Every row comes from one small tree of marks. The marks that hang from a mark follow it in brackets, in alphabetical order. Every link used is in the known rows. Which tree was each row made from?
(in the rows, 128 means zero)
Known rows
dumiz{nazevus{bitidam lagok sonefal{futu}}}: [106 153 134 128 230  90 102 112 138 149 151 163  63 146 121  76 176 113
  90  81 167  92]
pumu{futu{posi sonefal}}: [ 99 169 120 118 188 137 129 106 128  83 147 122 122 209 161 157 170 157
 122 153 121 116]
nazevus{lagok sonefal}: [ 97 160 116 113 163 103 139 114 117 124 138 142  80 156 113 130 164 162
 102 104 173 129]
posi{nazevus{bitidam sonefal}}: [ 90 152 104 120 130 119  95 128 123 138 123 165 104 115 109 101 155 135
 116 140 164 112]
pumu{futu}: [109 153 133 113 168 111 142 123 115 129 163  90 132 138 147 137 132 124
 123 157 129 135]
doto{nazevus{lagok sonefal}}: [ 85 159  97 119 197 114 141 100 125 122 127 149  66 141 119 106 184 167
 118 118 190 128]
sonefal{futu}: [105 140 127 101 185 100 128 123 103 132 149 111 108 122 147 123 154 125
 124 130 117 107]
risu{futu{posi{nazevus{lagok sonefal}}}}: [ 50 185 115 103 130  86 140 121 107  95 127 141  99 167 102 116 160 172
 105 127 174 160]
doto{nazevus{bitidam lagok sonefal{futu}}}: [ 92 152 105 119 234  95 111 100 126 142 138 132  66 129 127  67 203 139
 128 118 170  93]
risu{futu}: [ 94 133 115 120 125 123 129 124 111 112 139 119 153 116 127 125 120 131
 122 149 146 155]
visi{nazevus{bitidam sonefal{futu{posi}}}}: [ 97 135 115 103 206 127 101 105 129 103 114 144 116 167 124 108 191 163
 132 126 140  70]
posi{nazevus{bitidam lagok sonefal{futu}}}: [ 78 164 116 104 187  71 111 127 101 154 147 131  72 123 107  88 186 134
 110 118 156  93]
pumu{futu{sonefal}}: [110 146 114 115 191 132 133 117 118 112 149 123 124 170 155 156 148 137
 119 148 135 115]
sonefal{futu{posi{nazevus{lagok}}}}: [ 50 186 122  97 187  67 134 128  95 120 159  96  87 153 126 114 188 149
 117 131 115 103]
dumiz{nazevus{lagok sonefal}}: [102 161 125 124 194 113 135 114 139 127 137 182  61 156 113 113 156 142
  85  81 190 129]
nazevus{bitidam lagok sonefal{futu{posi}}}: [ 92 172 133 116 203  86 104 106 129 114 149 126  78 182 129  92 206 160
 111 105 143  92]
dumiz{nazevus{bitidam sonefal{futu}}}: [125 143 133 124 213 113  88 117 143 137 134 184  81 134 134  76 160 107
 100  94 160  96]
risu{futu{posi sonefal}}: [ 85 151 103 124 142 147 116 106 128  64 122 147 142 186 144 142 153 162
 122 148 142 136]
doto{nazevus{bitidam sonefal{futu}}}: [109 138 107 118 217 120  99 103 130 133 123 153  82 116 142  71 184 129
 136 135 165  97]
risu{futu{posi{nazevus{bitidam lagok}}}}: [ 47 173 108 133 122 100 106 122 118 114 152  98 141 140  98  90 162 140
 119 159 134 128]
doto{nazevus}: [ 96 142  92 126 177 137 123 106 128 123 133 131 109 110 140 110 155 137
 138 154 150 123]
sonefal{futu{posi{nazevus}}}: [ 64 172 122  90 167  86 123 131 101 110 142 112 102 142 140 117 171 144
 128 148 108 107]

Write each row's tree
[ 49 185  89 120 165 116 125 115 111  94 137 140  90 188 119 141 192 173
 113 136 138  97] | futu{posi{nazevus{lagok}} sonefal}
[ 92 126 108 110 222 104 118 111 113 139 134 129 100 142 101 101 193 153
 119 111 159  68] | visi{nazevus{bitidam lagok sonefal{futu}}}
[ 56 178  87 141 160 126  91 111 128 106 144 137 104 179 120 120 199 158
 117 147 132  79] | futu{posi{nazevus{bitidam lagok}} sonefal}
[ 82 174 110 119 128 121  92 120 135 107 120 164 101 154 118  96 173 157
 119 141 153 111] | futu{posi{nazevus{bitidam sonefal}}}
[ 56 178 119 114 183  76  99 120 112 130 164  90 100 143 117  87 194 134
 124 142 109  82] | sonefal{futu{posi{nazevus{bitidam lagok}}}}
[ 91 151  93 138 192 123 109  96 139 134 134 146  78 133 115  78 188 149
 124 126 186 110] | doto{nazevus{bitidam lagok sonefal}}
[ 66 185 109 125 143  99 103 116 130 114 135 142  87 167 104  99 186 167
 112 128 156 108] | futu{posi{nazevus{bitidam lagok sonefal}}}
[ 71 165 111 120 107 115  99 123 127 100 117 158 134 146 111  95 152 148
 118 151 163 142] | risu{futu{posi{nazevus{bitidam sonefal}}}}
[102 121 113  86 209 116 141 118 101 118 109 154 103 136 120 135 166 163
 123 116 156  93] | visi{nazevus{sonefal{futu}}}
[ 66 174  89 116 150 137 111 117 118  83 122 158 106 172 136 143 174 166
 120 148 131 100] | futu{posi{nazevus} sonefal}
[ 70 167 119 111 165  95  90 124 116 124 146 111 116 133 134  91 177 125
 130 155 101  84] | sonefal{futu{posi{nazevus{bitidam}}}}
[ 79 178 126 122 149 109 106 124 126 126 162  91 139 154 134 106 156 125
 129 181 110 116] | pumu{futu{posi{nazevus{bitidam}}}}
[ 81 188 133  94 152  98 141 125 113 103 137 139  98 175 134 131 156 163
 115 148 149 147] | pumu{futu{posi{nazevus{sonefal}}}}
[ 83 150  91 148 191 126 108  98 140 142 152 107 105 115 119  80 182 130
 133 149 153 100] | doto{nazevus{bitidam lagok}}
[ 75 178 114 102 129 115 123 123 119  94 117 170  87 161 124 127 165 172
 113 132 154 132] | futu{posi{nazevus{sonefal}}}
[109 161 137 114 184 107  90 110 135 106 131 144  92 173 143  94 187 152
 121 122 134  99] | nazevus{bitidam sonefal{futu{posi}}}
[ 85 159 111  99 235  87 145 102 111 134 135 138  54 135 134  97 197 161
 122 110 177 113] | doto{nazevus{lagok sonefal{futu}}}
[ 66 172 117  98 111 108 131 124 110  88 105 163 118 153 118 121 145 165
 115 142 166 161] | risu{futu{posi{nazevus{sonefal}}}}
[ 63 162  99 135 140 101 108 126 116 155 159 107 113 108 100  97 162 123
 116 148 137  99] | posi{nazevus{bitidam lagok}}
[ 59 195 113 104 148  89 136 118 115 104 132 148  71 176 108 125 182 182
 103 118 158 130] | futu{posi{nazevus{lagok sonefal}}}
[ 67 198 133  95 170  76 156 120 107 113 153 117  82 189 120 129 177 170
 107 134 152 143] | pumu{futu{posi{nazevus{lagok sonefal}}}}
[104 169 138  91 186  96 123 110 118  96 128 151  80 176 152 120 181 163
 115 110 144 116] | nazevus{sonefal{futu{posi}}}
